What can hang from each mark:
J_811: J_464 J_583 J_701
J_347: J_583
J_701: J_6
J_583: J_6 J_347 J_811
J_464: J_811 J_907
J_741: J_6 J_111 J_811
J_6: J_583
J_111: J_741
J_907: J_464

Each row was made from one small tree. The marks that hang from a mark follow it in brackets, in the order of their numbers. Every link used is in the known rows. Write each row's tree.
Known rows:
J_811[J_464[J_907] J_583[J_347] J_701[J_6]]: .22	-.21	.07	.32	.20	.08	-.22	-.48	-.03	-.09	-.01	.03	.18	-.02	-.07	.16	.05	-.04	-.16	.09	-.28	.21	-.14	.12	-.21	-.31	-.10	.13	.07	.05	-.09	-.15	-.15	.46	.22	.12	-.27	.03	-.15	.08	.03	.18	.22	.00	-.38	.07	.07	-.21	.28	-.01	.14
J_347[J_583]: .02	-.03	-.01	.01	.14	-.08	-.12	.09	-.03	-.16	.04	-.02	.00	.02	-.01	-.03	-.08	-.05	-.07	.13	-.10	.04	.10	.03	-.02	.22	-.06	-.05	-.03	.07	-.02	.07	-.08	.07	.05	-.03	-.20	.06	-.02	-.20	.01	.11	-.10	.01	-.22	-.04	-.10	-.10	-.09	.05	-.10
J_111[J_741[J_811]]: .00	-.08	.04	.18	.06	.22	-.16	.15	-.15	.02	-.09	-.08	.20	.02	.05	.08	.01	.13	.08	-.01	-.12	-.14	-.08	-.10	-.07	.05	-.03	.09	-.10	-.17	-.19	.03	-.06	-.11	-.04	.19	-.11	.17	-.01	.04	-.01	-.24	.10	.16	-.10	-.18	.07	-.10	.28	.20	-.03
J_741[J_6 J_111 J_811[J_583 J_701]]: .25	-.13	.21	.34	-.26	.13	-.18	-.07	-.17	.06	-.35	-.14	.38	-.25	.04	.09	.12	-.05	-.07	.46	-.45	.00	-.03	-.05	-.15	.08	.07	.17	-.22	-.24	-.04	-.17	-.09	.40	-.04	.13	-.20	.25	-.12	-.05	.28	.07	.27	.11	-.34	.18	-.01	-.07	.40	.37	.23
J_907[J_464[J_811[J_701]]]: -.01	-.07	.24	.18	.02	-.03	.03	-.06	-.06	-.23	-.07	.16	-.03	-.03	-.18	.11	.20	-.05	.17	-.06	-.16	.02	-.11	-.12	-.11	-.03	.14	-.02	-.16	.15	-.05	.03	.03	.29	-.05	.14	-.10	.01	-.08	-.08	-.04	.01	.20	-.10	-.07	-.12	.06	-.14	.03	.36	.16
J_111[J_741[J_6 J_811[J_464 J_583]]]: .13	-.07	.09	.25	.04	.33	-.22	-.05	-.19	-.06	-.29	-.12	.31	-.05	.15	.14	.07	.00	-.04	.16	-.31	-.19	.00	-.19	-.13	-.07	-.09	.29	-.15	-.15	-.19	-.11	.04	.02	-.04	.35	-.33	.21	-.15	.01	-.02	-.04	.28	.16	-.28	.02	.06	-.19	.50	.35	.12
J_6[J_583[J_347 J_811]]: .19	-.22	.05	.07	.20	.10	-.31	.02	.18	-.14	-.19	-.38	.30	.00	-.20	-.06	-.07	.16	-.04	.00	-.35	.23	-.14	.14	-.11	.15	-.17	.17	.08	-.02	-.11	.09	-.42	.14	-.02	.01	-.13	.12	-.35	-.47	.11	.00	-.19	.11	-.20	.02	-.16	-.10	.07	-.02	.17
J_464[J_811[J_583[J_347] J_701[J_6]] J_907]: .14	-.26	.18	.36	.15	-.08	-.29	-.38	-.08	-.26	-.12	.01	.20	-.18	-.30	.05	.01	-.08	.00	.07	-.29	.24	-.08	.12	-.16	-.15	.12	.06	-.15	.13	-.15	-.03	-.15	.56	.12	.19	-.17	.08	-.10	-.25	.05	.08	.11	-.10	-.32	.10	-.06	-.25	.12	.13	.18
J_464[J_811[J_583[J_6 J_347] J_701] J_907]: .28	-.08	.17	.37	.20	-.02	-.39	-.34	-.12	-.39	-.06	.03	.14	-.23	-.26	.10	-.07	-.09	-.05	.06	-.22	.10	-.19	.04	-.13	-.15	.13	.13	-.17	.21	-.18	.03	-.21	.56	.01	.18	-.09	.19	-.13	-.42	.19	.16	.18	-.13	-.30	.09	.00	-.15	.15	.29	.20
J_907[J_464]: -.03	.07	.08	-.05	-.08	.03	.00	-.01	-.01	-.10	-.05	.01	-.15	.09	-.03	.10	.13	.01	.08	-.09	.04	-.02	-.06	-.05	-.11	-.11	-.02	.01	-.01	.14	.00	-.04	-.07	.08	-.02	.05	-.09	-.04	-.12	.09	-.03	.04	.16	-.02	.09	-.14	.03	-.04	-.07	.13	.02
J_811[J_464 J_583]: .12	.06	-.04	-.01	.01	.07	-.04	-.21	-.05	-.05	-.13	.02	-.07	.04	.05	.06	.06	-.11	-.15	-.01	-.10	-.09	-.03	.07	-.10	-.17	-.12	.19	.00	.00	.00	-.07	.17	.10	-.05	.22	-.15	.04	-.04	.03	-.02	.14	.16	.06	-.04	.00	-.02	-.02	.16	.06	.09
J_701[J_6[J_583[J_347 J_811[J_464[J_907]]]]]: .19	-.36	.14	.10	.24	.18	-.27	-.18	.04	-.13	-.20	-.25	.39	.07	-.23	.02	.04	.20	-.12	-.02	-.21	.25	-.08	.08	-.24	-.24	-.21	.21	.20	-.01	-.19	-.04	-.31	.22	.27	.08	-.36	.05	-.47	-.27	-.07	.04	-.11	.11	-.27	.06	-.09	-.25	.13	-.09	.23
J_701[J_6[J_583[J_347 J_811[J_464]]]]: .19	-.39	.11	.14	.33	.15	-.20	-.08	.08	.03	-.21	-.32	.46	.05	-.17	-.03	.02	.20	-.10	-.03	-.32	.23	-.06	.06	-.15	-.10	-.23	.22	.17	-.08	-.19	.00	-.35	.23	.16	.11	-.25	.09	-.39	-.25	-.07	.03	-.18	.11	-.26	.09	-.13	-.22	.15	-.12	.14
J_111[J_741[J_811[J_464 J_583[J_6]]]]: .23	-.01	.02	.26	.21	.30	-.24	-.02	-.24	-.03	-.15	-.08	.25	-.02	.10	.15	.02	.07	-.09	-.01	-.18	-.25	-.10	-.19	-.09	-.14	-.08	.30	-.11	-.12	-.30	-.04	-.05	.06	-.06	.38	-.17	.26	-.06	-.01	.02	-.08	.24	.18	-.18	-.10	.07	-.11	.42	.29	.01
J_111[J_741]: -.03	-.09	-.06	.12	.15	.11	-.05	.09	-.08	.01	-.02	-.03	.10	-.02	.06	.04	-.02	.03	.09	-.05	-.01	-.16	.03	-.13	.04	.04	-.02	.04	-.04	-.07	-.12	.07	-.09	-.16	.01	.08	.00	.07	.02	.03	-.01	-.07	-.03	.10	-.14	-.08	.07	-.05	.22	.12	-.02
J_111[J_741[J_6 J_811[J_701]]]: .05	-.19	.17	.43	.09	.26	-.13	.02	-.16	-.01	-.13	-.01	.41	-.13	.06	.15	.05	.07	.12	.23	-.36	-.06	.01	-.24	-.01	.11	.04	.06	-.19	-.22	-.17	-.04	-.08	.10	.04	.12	-.20	.18	-.09	.04	.05	-.15	.18	.09	-.41	.05	.16	-.19	.44	.38	.07
J_464[J_811[J_701] J_907]: -.01	-.11	.19	.18	-.03	-.04	-.08	-.23	-.17	-.31	.01	.19	.05	-.10	-.28	.11	.06	-.06	.09	.03	-.09	.09	-.09	-.03	-.16	-.12	.18	-.02	-.14	.11	-.04	.04	.13	.25	.08	.08	-.18	.01	-.04	-.19	-.01	.00	.17	-.11	-.16	.00	.09	-.15	.08	.29	.29
J_111[J_741[J_6]]: .01	-.10	.01	.17	.10	.19	-.07	.06	-.06	-.01	-.13	-.04	.25	-.10	.12	.06	-.01	.02	.10	.10	-.11	-.15	.12	-.19	.07	.03	.02	.06	-.09	-.07	-.11	-.01	-.14	-.11	.04	.08	-.09	.09	-.11	-.03	-.01	.03	.00	.06	-.30	.14	.08	-.09	.29	.21	.03
J_583[J_811[J_701[J_6]]]: .06	-.44	.11	.38	.28	.05	.01	-.07	-.02	-.05	-.11	-.02	.41	-.04	-.26	.04	.08	.12	.01	.11	-.13	.12	-.03	.00	.05	.01	-.01	.03	.01	-.07	-.13	-.11	.00	.20	.31	.05	-.06	.01	-.09	-.06	-.02	.02	-.08	.06	-.28	.00	.00	-.16	.22	.01	.03
J_583[J_6 J_347 J_811[J_464[J_907] J_701]]: .31	-.22	.13	.36	.41	.26	-.39	-.20	-.01	-.28	-.02	-.08	.34	-.04	-.16	.20	-.03	.13	-.20	.00	-.10	.17	-.42	.07	-.16	-.18	-.15	.20	.12	.05	-.24	-.04	-.22	.24	.25	.10	-.18	.15	-.29	-.24	.11	.23	.10	.09	-.32	-.04	.15	-.16	.35	.19	.23
J_6[J_583]: .11	-.05	.02	-.04	-.03	.00	-.03	-.06	.06	-.03	-.06	-.10	.10	-.01	-.09	-.05	-.01	.04	.01	.01	-.23	.09	.12	-.08	-.06	.01	-.03	.06	.04	-.02	.00	.08	-.20	.18	-.10	-.05	-.11	.03	-.20	-.28	.01	-.10	-.07	.03	-.15	.10	-.08	-.03	-.07	-.01	.12
J_6[J_583[J_347 J_811[J_464 J_701]]]: .26	-.29	.10	.20	.29	.17	-.25	-.11	.13	-.14	-.12	-.18	.36	.03	-.18	.05	-.02	.11	-.10	.01	-.47	.26	-.26	.09	-.19	.06	-.24	.18	.14	-.08	-.08	.08	-.28	.25	.03	.05	-.24	.11	-.35	-.35	.06	.06	-.05	.11	-.39	.00	-.04	-.16	.25	.08	.28

Which tree is each row?
.20	-.27	.18	.24	.18	.11	-.16	-.40	.00	-.05	.03	.00	.28	.02	-.13	.16	.07	.08	-.11	.03	-.32	.29	-.10	-.04	-.27	-.28	-.11	.06	.18	-.03	-.09	-.03	-.23	.43	.22	.01	-.37	.01	-.33	-.07	-.06	.02	.09	.00	-.41	.11	.12	-.23	.18	-.02	.22 | J_811[J_464[J_907] J_701[J_6[J_583[J_347]]]]
.22	-.28	.12	.16	.17	.18	-.29	-.23	.10	-.30	-.10	-.15	.29	.04	-.24	.12	-.01	.13	-.11	.01	-.36	.30	-.26	.11	-.29	-.08	-.22	.18	.13	.01	-.07	.05	-.24	.25	.10	.00	-.36	.08	-.43	-.34	.08	.06	.02	.13	-.37	-.02	.02	-.19	.24	.10	.36 | J_6[J_583[J_347 J_811[J_464[J_907] J_701]]]
.24	.02	.13	.17	.14	.01	-.44	-.25	-.13	-.37	-.11	-.11	.07	-.18	-.21	.03	-.09	-.04	-.09	-.01	-.11	.06	-.14	.10	-.14	-.18	.10	.21	-.13	.26	-.21	.04	-.23	.40	-.04	.24	-.09	.20	-.14	-.44	.15	.14	.12	-.10	-.10	.10	-.08	-.13	.04	.21	.18 | J_464[J_811[J_583[J_6 J_347]] J_907]
.33	.01	.13	.17	-.13	.11	-.30	.05	-.23	.07	-.26	-.26	.24	-.16	.04	-.01	.03	.07	-.16	.18	-.15	-.10	-.10	.00	-.16	-.03	.03	.28	-.13	-.16	-.16	-.08	-.22	.27	-.09	.24	-.03	.33	-.04	-.15	.27	.02	.17	.15	-.02	.00	-.08	.04	.20	.25	.07 | J_741[J_111 J_811[J_583[J_6]]]
.11	.09	-.02	-.07	-.10	.10	-.12	-.35	-.14	-.23	-.09	.05	-.14	.08	-.03	.15	.07	-.09	-.17	-.01	.03	-.04	-.07	.08	-.22	-.35	-.09	.21	.01	.10	.02	-.12	.20	.09	.05	.20	-.27	.01	-.11	.01	-.02	.16	.25	.06	-.04	-.05	.04	-.08	.14	.09	.20 | J_811[J_464[J_907] J_583]
.11	-.24	.29	.26	.20	-.02	-.15	-.11	.03	-.11	-.13	-.05	.22	-.06	-.24	.04	.14	.06	.15	-.07	-.43	.23	-.08	-.10	-.20	-.07	.07	.03	-.05	.11	-.16	.08	-.39	.56	-.05	.12	-.18	.07	-.32	-.25	-.04	-.05	.07	-.11	-.29	.06	-.05	-.24	.00	.20	.18 | J_907[J_464[J_811[J_701[J_6[J_583[J_347]]]]]]
.08	-.36	.15	.24	.35	.07	-.14	-.16	-.12	-.32	-.06	.03	.29	.09	-.23	.13	.04	.05	-.15	.17	-.12	.12	-.03	.03	-.16	-.05	-.15	.06	.07	.03	-.16	-.08	.04	.24	.40	.08	-.48	.02	-.22	-.20	-.09	.22	-.02	.13	-.48	-.12	.02	-.28	.20	.13	.10 | J_347[J_583[J_811[J_464[J_907] J_701[J_6]]]]
.15	-.03	.01	.23	.07	.04	.03	-.32	-.07	-.08	-.02	.18	.03	-.01	-.01	.15	.08	-.16	-.12	.08	-.25	-.03	-.08	.02	-.06	-.08	-.06	.12	-.03	-.03	.02	-.08	.16	.32	-.02	.13	-.13	.02	.04	.07	.00	.10	.23	.02	-.28	.00	.05	-.04	.29	.13	.11 | J_811[J_464 J_583 J_701]
.23	-.23	.11	.31	.50	.09	-.20	-.03	-.08	-.33	.00	-.01	.31	.01	-.11	.12	-.03	.04	-.22	.16	-.15	.01	-.10	-.07	.00	.09	-.13	.13	.01	.02	-.22	.00	-.06	.25	.21	.08	-.28	.15	-.16	-.33	.03	.30	-.02	.09	-.50	-.05	.02	-.15	.23	.26	.03 | J_347[J_583[J_6 J_811[J_464 J_701]]]
.21	-.26	.09	.36	.48	.01	-.22	.01	-.06	-.35	.00	-.04	.35	-.08	-.22	.04	-.10	.04	-.15	.19	-.16	.05	-.01	-.07	.09	.22	-.05	.04	-.04	.05	-.21	.00	-.19	.29	.21	.01	-.14	.15	-.14	-.43	.10	.20	-.10	.05	-.46	-.04	-.04	-.13	.10	.20	-.07 | J_347[J_583[J_6 J_811[J_701]]]
.27	-.13	.10	.15	.36	.27	-.44	-.10	-.03	-.28	-.06	-.22	.24	.02	-.13	.12	-.05	.17	-.22	-.04	.03	.09	-.37	.14	-.20	-.22	-.17	.27	.15	.09	-.26	-.03	-.22	.03	.21	.17	-.19	.16	-.35	-.26	.10	.25	.05	.11	-.10	-.08	.08	-.10	.28	.11	.20 | J_583[J_6 J_347 J_811[J_464[J_907]]]
.27	-.18	.06	.25	.43	.15	-.40	.08	.09	-.19	-.11	-.31	.36	-.08	-.12	-.03	-.14	.17	-.13	-.01	-.07	.09	-.27	.11	.03	.05	-.10	.18	.06	.06	-.27	.01	-.41	.09	.12	.10	.06	.19	-.21	-.32	.16	.16	-.12	.06	-.12	.00	-.06	-.06	.15	.03	.00 | J_583[J_6 J_347 J_811]
.21	-.20	.13	.28	.41	.13	-.27	-.15	-.15	-.43	.03	.02	.25	.02	-.21	.19	-.05	.05	-.22	.17	-.08	.01	-.12	-.04	-.10	-.05	-.11	.14	.02	.09	-.20	-.03	-.03	.25	.29	.09	-.39	.13	-.22	-.37	.05	.28	.03	.08	-.47	-.09	.05	-.18	.19	.29	.12 | J_347[J_583[J_6 J_811[J_464[J_907] J_701]]]
.14	-.23	.12	.11	.03	.17	-.08	-.04	.06	-.18	-.29	-.23	.35	-.10	-.15	-.01	.04	.09	-.01	.20	-.29	.09	.14	-.09	-.03	.05	-.06	.18	-.01	-.04	-.07	-.05	-.18	.16	.03	.02	-.26	.06	-.42	-.41	.03	.05	-.09	.07	-.30	.25	-.12	-.14	.13	.14	.25 | J_741[J_6[J_583[J_811]]]
.00	-.30	.23	.34	.21	-.09	.03	-.09	-.10	-.03	-.05	.15	.27	-.16	-.22	.01	.10	-.02	.11	.05	-.23	.09	.03	-.11	-.02	-.03	.19	-.04	-.14	.00	-.13	.01	.04	.37	.09	.13	-.06	.05	.00	-.11	-.10	-.03	.00	-.11	-.23	.11	.00	-.20	.10	.17	.08 | J_464[J_811[J_701[J_6]]]
.07	-.08	.13	.21	-.05	-.07	-.13	-.36	-.18	-.38	-.10	.14	.01	-.14	-.31	.10	.05	-.14	.03	.06	-.18	.05	-.03	.03	-.16	-.14	.17	.10	-.23	.19	-.01	.00	.16	.41	.02	.17	-.19	.07	-.01	-.28	.04	.08	.24	-.11	-.21	.01	-.01	-.16	.11	.30	.25 | J_464[J_811[J_583 J_701] J_907]
.15	-.42	.14	.32	.34	.18	-.26	-.22	.01	-.16	-.08	-.09	.38	.04	-.21	.15	.04	.14	-.11	.04	-.18	.27	-.32	.18	-.21	-.19	-.19	.13	.16	.00	-.16	-.10	-.13	.20	.36	.10	-.29	.03	-.25	-.04	-.01	.16	.04	.11	-.34	-.06	.09	-.24	.35	.02	.24 | J_583[J_347 J_811[J_464[J_907] J_701[J_6]]]
.11	-.19	.24	.34	.16	-.06	-.19	-.20	-.02	-.16	-.16	.00	.10	-.08	-.21	.05	.15	-.08	.10	-.03	-.34	.14	-.09	.00	-.15	-.09	.08	.07	-.14	.21	-.16	-.05	-.26	.55	-.03	.23	-.10	.08	-.14	-.10	.00	.06	.16	-.12	-.21	-.01	-.07	-.23	.07	.23	.08 | J_907[J_464[J_811[J_583[J_347] J_701[J_6]]]]
.21	-.22	.07	.03	.21	.19	-.28	-.03	.14	-.14	-.20	-.31	.29	.08	-.13	-.02	-.03	.14	-.13	-.02	-.35	.21	-.21	.11	-.20	.01	-.26	.23	.12	-.03	-.11	.07	-.29	.09	-.03	.08	-.26	.12	-.39	-.38	.02	.07	-.10	.15	-.22	-.01	-.10	-.13	.16	.01	.27 | J_6[J_583[J_347 J_811[J_464]]]
.14	-.25	.10	.44	.24	.22	-.12	-.13	-.22	.06	-.12	.02	.38	.00	.01	.17	.09	.06	-.02	.08	-.34	-.10	-.05	-.17	-.09	-.13	-.07	.20	-.10	-.21	-.23	-.10	.03	.22	.12	.32	-.24	.18	-.01	.15	-.05	-.15	.20	.16	-.38	-.09	.10	-.25	.50	.21	.00 | J_111[J_741[J_811[J_464 J_583 J_701[J_6]]]]
.16	-.37	.15	.47	.28	.18	-.30	.00	-.05	.09	-.06	-.18	.54	-.07	-.05	.06	-.01	.21	.08	.07	-.52	.17	-.07	-.15	-.11	.08	-.08	.08	-.05	-.22	-.29	.06	-.44	.30	.06	.08	-.21	.21	-.20	-.10	.02	-.29	.01	.12	-.48	-.02	.03	-.25	.31	.12	.01 | J_111[J_741[J_811[J_701[J_6[J_583[J_347]]]]]]
.07	-.23	.11	.16	.09	.19	-.07	-.20	-.09	-.30	-.06	.06	.16	.09	-.21	.21	.09	.07	-.08	.04	-.03	.04	-.25	.05	-.20	-.18	-.11	.13	.04	-.01	-.05	-.10	.21	.04	.28	.10	-.28	-.02	-.16	-.06	-.03	.13	.14	.13	-.20	-.17	.16	-.15	.32	.19	.30 | J_583[J_811[J_464[J_907] J_701]]
.12	-.27	.04	.19	.17	.26	-.14	.05	-.02	-.16	-.30	-.24	.46	-.08	-.07	.00	.00	.09	.10	.11	-.28	-.06	.15	-.23	.01	.08	-.07	.18	-.06	-.10	-.18	.02	-.25	-.01	.05	.10	-.21	.13	-.33	-.35	.02	.00	-.11	.16	-.43	.15	-.02	-.16	.33	.24	.19 | J_111[J_741[J_6[J_583[J_811]]]]
.22	-.08	.15	.38	.23	-.06	-.14	-.22	-.13	-.25	-.07	.10	.19	-.25	-.20	.02	.02	-.13	-.02	.07	-.26	-.04	.01	-.14	.05	-.04	.19	.12	-.24	.11	-.15	.01	-.02	.53	-.09	.21	.06	.17	.03	-.35	.09	.07	.12	-.14	-.28	.12	-.05	-.10	.15	.32	.08 | J_464[J_811[J_583[J_6] J_701]]
.22	-.24	.11	.39	.36	.11	-.11	-.06	-.06	-.20	-.03	-.03	.37	-.11	-.20	.09	.00	.11	-.06	.09	-.06	.01	-.13	-.08	.12	.01	.02	.10	-.03	-.01	-.21	-.06	-.13	.23	.18	.06	.05	.14	-.12	-.23	.12	.10	-.03	.02	-.30	.02	.06	-.03	.23	.20	.03 | J_583[J_6 J_811[J_701]]
.14	-.08	.22	.10	-.30	.20	-.17	.17	-.16	.14	-.34	-.23	.32	-.14	.12	.01	.11	.07	-.04	.35	-.20	.01	-.04	-.06	-.18	.06	.04	.14	-.14	-.25	-.05	-.11	-.05	.06	-.04	.12	-.21	.22	-.18	-.03	.18	.02	.18	.11	-.09	.12	.01	-.03	.26	.31	.22 | J_741[J_6 J_111 J_811]
.37	.00	.07	.34	.24	.12	-.36	-.45	-.05	-.26	.05	.06	.11	-.09	-.03	.22	-.04	-.07	-.23	.05	-.18	.08	-.27	.06	-.17	-.29	-.09	.20	.03	.10	-.12	-.07	-.23	.48	.07	.12	-.16	.15	-.18	-.10	.16	.24	.26	-.02	-.36	.06	.14	-.09	.31	.15	.15 | J_811[J_464[J_907] J_583[J_6 J_347] J_701]
.00	.05	.14	.03	-.07	-.05	-.06	-.10	-.09	-.27	-.23	.02	-.12	-.01	-.17	.04	.17	-.12	.09	-.08	-.13	-.09	.00	-.02	-.13	-.10	.10	.13	-.17	.25	-.06	-.01	.01	.29	-.17	.29	-.09	.04	-.11	-.18	-.04	.05	.21	-.07	.07	-.09	-.09	-.10	-.03	.30	.13 | J_907[J_464[J_811[J_583]]]
.05	-.05	.11	.13	-.02	.12	.01	-.32	-.11	-.12	.12	.23	-.01	.06	-.03	.25	.10	-.04	-.06	.03	-.04	.06	-.17	-.03	-.21	-.26	-.03	.03	.07	-.03	.02	-.07	.20	.14	.16	.00	-.28	-.06	-.10	.11	-.04	.10	.24	.00	-.22	-.07	.23	-.11	.22	.15	.26 | J_811[J_464[J_907] J_701]
.25	.12	.02	.05	.07	.14	-.20	-.37	-.18	-.26	-.05	.03	-.02	-.02	-.01	.16	.04	-.06	-.23	-.03	.09	-.14	-.06	-.03	-.14	-.40	-.04	.28	.02	.12	-.10	-.11	.04	.23	.05	.21	-.19	.10	-.16	-.12	.04	.21	.23	.03	-.07	.03	.05	-.04	.17	.14	.15 | J_811[J_464[J_907] J_583[J_6]]
